Each row was made from one small tree. The marks that hang from a mark follow it in brackets, in alphabetical order. Every link used is in the known rows. Write each row's tree.
Known rows:
X{L W}: [ -9   2 -14  11   2   0   8 -24  11 -12  -3 -14  -4   1  -4   7   1   5
  -5 -10   1]
L{D{W} Z{A}}: [ 15  -4  -8  14  16   3  -1 -16  -7   3   2   1   2   5   0 -15  -3  22
  17  -7   3]
X{H}: [  3 -18  -8  15 -11   1   0  -6  -3 -14   1   0   5   3   6   1  -4  -4
  -2   3   0]
H{Z{A}}: [ 11 -13  19  -7  16  -6  -4  11  -7  -2   1  -3  -3   4  -7  -6   5  12
   5 -11  -3]
D{W}: [ 1  5 -7  2  0 -7 -8 -6 12 -5 -8 -6 -3  5 -6  5  3  8  7  5 -3]
X{L{D}}: [ -2   4  -6  23  -3   3   5 -15   2  -2  -1  -7   6   1   4   2   3   3
   1  -2   2]
D{W{Z}}: [  3  -3 -13  -4  -3  -8  -2 -11  13  -8 -11 -12 -10   7 -12   9  -2   1
   5   1  -4]
X{W}: [ -7  -4 -13   0   8   5  12 -16   9  -5  -2   0  -6  -1  -1   4  -1   5
   1  -5   1]
L{Z}: [  8  -2  -2   4   4   3  -2   1 -13   6   6  -2   1  -2   0 -16  -3   9
   3  -6   7]
W{Z}: [  2 -11  -6  -8  -4  -1   8  -7   3  -3  -3  -7  -9   3  -8   6  -7  -9
  -3  -5  -1]
H{D{W} X{L} Z}: [  3 -31  14  -5   0  -5  -6  10   5 -11  -4 -17  10   2  -8  10  24  11
  29  -9   4]
W{Z{A}}: [  6 -15  -1 -12   4  -7   6  -9  -1  -9  -1 -10 -10   9 -11   5 -11  -6
  -3 -13  -4]
X{H{Z{A}}}: [ 12 -27   8  10   1  -5  -3   2 -10 -16   2  -2   3   8   1  -3   1   6
   1  -7  -3]
X{H{D} L{Z} W}: [  0 -25 -22  28  -4  10  12 -27  -5 -22   0 -13  10  -5   2   2  -3   8
   5 -10   9]
H{D X{L} Z{A}}: [  8 -40  25 -11   8  -5  -2  13  -8 -12   3 -15  11   5  -6   7  18   7
  24 -20   3]
L{D Z{A}}: [ 14  -8  -2  13  16   8   5 -10 -17   7   9   5   4   2   5 -18  -6  15
  11 -11   6]
X{L{D{W} Z}}: [  6   6 -11  28   1   2  -2 -19  -2   0  -2 -12   4   2   1  -9   2  15
   9  -4   6]
X{H{D{W}} L{Z}}: [  9 -17 -13  29 -12   0  -6 -14  -6 -21  -4 -18  13  -1  -1   0   1   7
   9  -3   7]
L{D Z}: [  9  -4  -8  18   9  14   8  -9 -13  12   7   8   5  -4   8 -18  -2  13
  11  -3   9]
D{W{Z{A}}}: [  6  -7  -8  -8   3 -12  -5 -13  11 -13 -10 -14 -11  11 -15   9  -5   3
   5  -6  -7]
Z{A W}: [ 14  -3  15 -14   3  -4 -10  -3  10  -4   1  -6   4  13 -14  -9   3   4
   1 -15  -4]
H{D{W} Z}: [  9 -14  10  -3   9   1  -2  12   4  -3 -11  -3   5  -8  -9   6  14  16
  22   1   2]

Write each row's tree:
[  4 -32   8  -5   1   1  -1   2 -12 -10   7 -15  15   1  -2   2   9   2
  21 -18   7] : H{D X{L{Z{A}}}}
[ -2 -34   7 -13   9   1   7   4   3  -3   6  -2  -4   7  -1   0  16   9
  15 -15   2] : H{X{W} Z}
[ 16  -2  -1  12   3  16   2  -8  -1  15   7   6   9   1   0 -25   3  14
  11  -7   8] : L{D Z{W}}
[ 10   0 -14  19   8   9   0 -14  -3   8   0   4   2   0   3 -14   0  20
  17   0   6] : L{D{W} Z}
[  6  -7 -12   8   6   1   7 -19   9  -4  -7  -1  -4   8  -4   5  -4   6
  12  -2  -3] : L{D{W{Z{A}}}}
[  8 -15 -14  42 -11   7   4 -21 -12 -10   5  -8  11   2  10 -11  -4   6
   1  -4   7] : X{H L{D Z}}
[ 19 -20  28 -15  12   3  -3  15   3  -1  -3  -4  10  -1 -15  -5  12  12
  17 -15   1] : H{D Z{A W}}
[  4 -22 -10  15 -10   3   0  -7   3 -19  -7  -3  11  -2   2  10   1   1
  12   6   1] : X{H{D{W}}}
[  8 -20  -9  28 -12   4   0 -10 -14 -17   2 -14  16  -4   4  -3  -2   3
   4  -5   9] : X{H{D} L{Z}}
[  4 -21 -18  26   1  -1   5 -32  -7 -25   4 -17   1   8   0  -4  -8   9
  -4 -17   4] : X{H L{Z{A}} W}
[ 12 -17  16  -8  17  -4  -4  11   1  -9 -10  -7   4  -2 -12   6  10  17
  23  -7  -1] : H{D{W} Z{A}}
[ -4 -19   0   8  -8   1   2  -8   1  -4   7  -7   8   9   6   3  10  -3
  12  -8   3] : H{X{L{D}}}
[ 16 -20  12  17 -10  -8 -11  -7   2 -20   0 -18   8  13  -7  -5   7   5
  -4 -14  -2] : X{H{Z{A W}} L}
[ -2  -2 -21  25   8  11  15 -32   0  -2   2  -8   0  -2   2  -7  -1  15
   4 -12   8] : X{L{D Z} W}
[ 14 -29  10   7  -8   8  -1   7   2 -10  -3  -1  14  -1  -3  -3  10   4
  11  -4   3] : X{H{D Z{W}}}
[ 16 -15  -1  21 -12  -5 -12 -16  -6 -18   6 -20  11  12  -5 -14  -2   5
  -5 -16   3] : X{H L{Z{A W}}}
[ 21  -7   5   7  10  10  -1 -11  -4   9   8   3   8   6  -3 -25  -1  16
  11 -16   5] : L{D Z{A W}}
[  2 -20  -2  10  -5   3   0  -8  -8  -1  10  -8   9   7   6  -7   7   3
  14 -12   7] : H{X{L{D Z}}}
[ -5 -24 -27  21 -13  -1  15 -37   9 -27  -5 -19  -6   7  -4  13  -9  -7
 -10 -11   0] : X{H L W{Z}}
